Known rows, with every way that one mark hangs from another:
z963[z68[z129 z324] z276 z643 z843 z860]: [-21  21 -23  -6 -30  38 -17  48 -18  17 -10 -10  33  24 -42   2  20   6
 -19  15 -42  10 -52  10]
z860[z963[z276]]: [ 33   3  21  -5 -24 -28 -22  14  -5 -19   0 -39 -11  13  -2   1  -5  23
  -1  -8  -6 -33 -12  -2]
z276[z324[z643[z963]]]: [ 45  -9  11  -5 -11 -40 -26  -7   4 -25 -19 -22  -5  20  14  22 -26  22
   8   4  -2 -10  25   0]
z720[z129 z324 z963]: [-20  28  -1  43 -32 -40 -21  18   1 -10  -1 -60  54  25 -18 -89 -21  19
  -3 -23 -10  16   5   4]
z68[z129 z324[z643[z963[z276 z843]]]]: [  9  -6 -12 -16 -23 -34 -26  23  -6  13 -16 -36 -14   8   3 -15   6  20
  20 -13 -52 -24  -5   6]
z843[z324]: [ 23   0  46 -21 -11 -32 -39   0 -10 -13  -5 -52 -13   3  23   2 -21  59
 -15 -30 -12 -18  -4  20]
z720[z963[z860]]: [ 17   8   1  24 -31 -32 -32 -16   0 -12 -37 -49  -3  16   6 -30 -32  49
 -19   7  25  -7 -17  -9]
z324[z643[z963[z276]]]: [ 20 -33  -6  -9  -9 -44 -30 -14   3  -7 -41 -24   3  16  14  19  12   6
  18   8   4 -29   7 -11]
z843[z324[z643[z963[z276 z860]]]]: [ 11 -17  21 -29  -9 -39 -39   1  -9 -12 -40 -33   7  20  20  10   4  19
  -3 -21   2 -25  -6   1]
z68[z129 z324[z643[z963[z843]]]]: [  8  -7  -6 -14 -24 -39 -31  11  -3  12 -15 -38 -12   7   5 -16   5  34
  17 -13 -47 -24  -2   6]
z643[z963[z68[z129 z324] z843 z860]]: [-13  11   4  11 -41 -14 -46  -5   0   3 -24 -18 -18  19  -3  -3  61  40
  -1  10 -37  -7 -31 -17]
z843[z324[z643[z963[z68[z129] z276 z860]]]]: [  2 -12  10 -24 -14 -33 -35   9 -11  -6 -26 -32  15  17  10   0  17  25
  -5 -11 -10 -16 -13   6]
z843[z324[z643[z963[z68 z276]]]]: [  6 -16  24 -27 -12 -32 -36   0 -10 -10 -24 -35  14  16  18  10  12  27
   2 -21 -14 -20  -3  14]
z68[z324[z643[z963[z276 z843 z860]]]]: [ 11  -8  12 -25 -19 -30 -32  -2  -2   0 -48 -32 -18  23  15  16  -8  14
   8 -17 -16 -27  -6 -11]
z276[z324[z643]]: [ 57  -7  13  -8  -7 -35 -21  -6   2 -24 -14 -31   0  18  11  27 -46  32
  -3   7   7  -9  23   8]
z720[z129 z963[z68[z324] z643]]: [-40   8   3  28 -27 -12 -17  16 -10   5  12 -43  76  26 -25 -63 -21  53
  -8 -12 -20  37  -6  34]
z324[z643]: [ 34 -31   1 -12  -4 -44 -27 -30   4  -8 -32 -38   7  12  12  20 -15  35
  -1  16  24 -26   8   1]
z860[z324]: [ 48   9  40 -16 -20 -40 -28 -15   4 -16  17 -48 -11  -6  12  -8 -18  35
 -11 -11 -14  -2   6  -5]
z324[z643[z963[z843 z860]]]: [ 13 -25  -8  -4 -15 -40 -41 -32   8  -8 -61 -18   5  24  10  24  33  12
   8  17  19 -31  -6 -22]
z720[z129 z963[z860[z324]]]: [ -7  18   2  33 -30 -47 -26   8   0  -7 -16 -49  45  24 -11 -64 -18  33
 -20  -4  14  26 -10  -7]
z860[z324 z963[z68[z129] z276 z643 z843]]: [ 11  30  11 -16 -38   7 -13  32  -6 -11  40 -18  48   4 -38 -23  38  -4
   3 -12 -51  -2 -25  10]

Rows:
[ 28   0   5 -17 -24 -35 -25  -4   4  -7   0 -28  16   1   1  -6  31   0
  11   0 -29  -4   1  -7] : z860[z324[z643[z963[z68[z129] z276 z843]]]]
[ 43   5  12  -9 -21 -28 -16  21  -4 -25  -4 -30   0  20  -3  11 -18  10
   2  -8  -4 -27  -2   0] : z860[z963[z276[z324[z643]]]]
[ 10  16  -3  -6 -37  -3 -20  27  -9  -3   1 -32  11  16 -21   0  36  20
   5  -3 -42 -25 -30  14] : z860[z963[z68[z129 z324[z643]] z276 z843]]
[ 32  16   0  22 -26 -20 -18  20  -4 -16 -16 -49  -6   9   6 -22 -50  20
   4 -11 -14  -2   1  12] : z720[z963[z276[z324]]]
[ -7  23 -23  40 -27 -23 -20  38  -4  -5 -46 -34  45  33 -17 -30  -8  -6
  -5  -1   4  17 -14   2] : z720[z129 z963[z276[z324[z643]] z843 z860]]
[ 23  27 -38  12 -30  13 -17  41  -9   1 -25 -13  14  27 -27  26  32   2
 -18  42 -19   7 -39   0] : z963[z68[z129] z276[z324[z643]] z843 z860]
[ -9  15  13  -5 -36   6 -25  11  -7  -5  19 -24  29  14 -32 -13  25  45
  -2  -6 -40 -17 -28  23] : z860[z963[z68[z129 z324] z643 z843]]
[ 23  22  29 -23 -29  -6 -19  22  -1 -21  15 -22  31   4 -23  -9  10 -21
   8 -31 -33 -17 -14   0] : z860[z324 z963[z276 z643 z843]]
[ 14   6  13 -14 -17 -19 -47 -12  -2  -8 -62 -29  -1  22   7  28  20  28
 -22  -2  17 -27 -32  -8] : z963[z843[z324[z643]] z860]
[ 14 -29  -8  -7 -13 -34 -27 -15   1  -5 -31 -22  14  19   8  19  26  13
  13  18   2 -19   2  -5] : z324[z643[z963[z68 z276]]]
[ 27  16  -3   6 -23  -4 -31  18  -2  -2 -53 -28 -27  18  -2  33  13  -2
 -16  13   0 -23 -37 -19] : z963[z276 z843 z860]
[-15  17 -12  -7 -26  39 -12  50 -17  20  17 -20  30   6 -35   1  17  13
   4  -2 -75   6 -30  37] : z963[z68[z129 z324] z276 z643 z843]
[ 10  15  13 -11 -31  -1 -27  16  -9 -14  -9 -31  19  18 -12  15  41  19
  -1 -12 -23 -27 -30  17] : z860[z963[z68 z276 z843[z324[z643]]]]
[ 13  26 -29  31 -36   2 -15  26  -6  -2 -12 -40  19   9 -14 -19   2  17
   9   9 -37   4 -16  27] : z720[z963[z68[z129] z276[z324[z643]] z843]]
[ 19   2   9 -22 -12  -6 -14  27  -9 -11 -13 -14  30  20 -18  -3 -36 -17
 -23   2  10   6 -19 -21] : z963[z276 z643 z860[z324]]
[ 12   4  -8 -17 -24  -3 -16  17 -15   2 -30 -30   6  35  -6  18  -7  23
 -29  23   2   3 -34 -13] : z963[z68[z324[z643]] z276 z860]
[ 28  22 -29  11 -26  15 -13  42  -8   3   5 -24  12   9 -19  26  30   7
   4  25 -53   3 -18  28] : z963[z68[z129] z276[z324[z643]] z843]
[  5  29  -1  -3 -35  22 -27  23 -11   6 -34 -28 -12  27 -11  30  25  18
 -23  14 -25  -2 -48  -6] : z963[z68[z324] z276 z843 z860]
[ -6  18   3  -8 -35  15 -17  36 -12  -2  15 -21  30  14 -34  -8  23  19
   3 -10 -48 -16 -31  21] : z860[z963[z68[z129 z324] z276 z643 z843]]
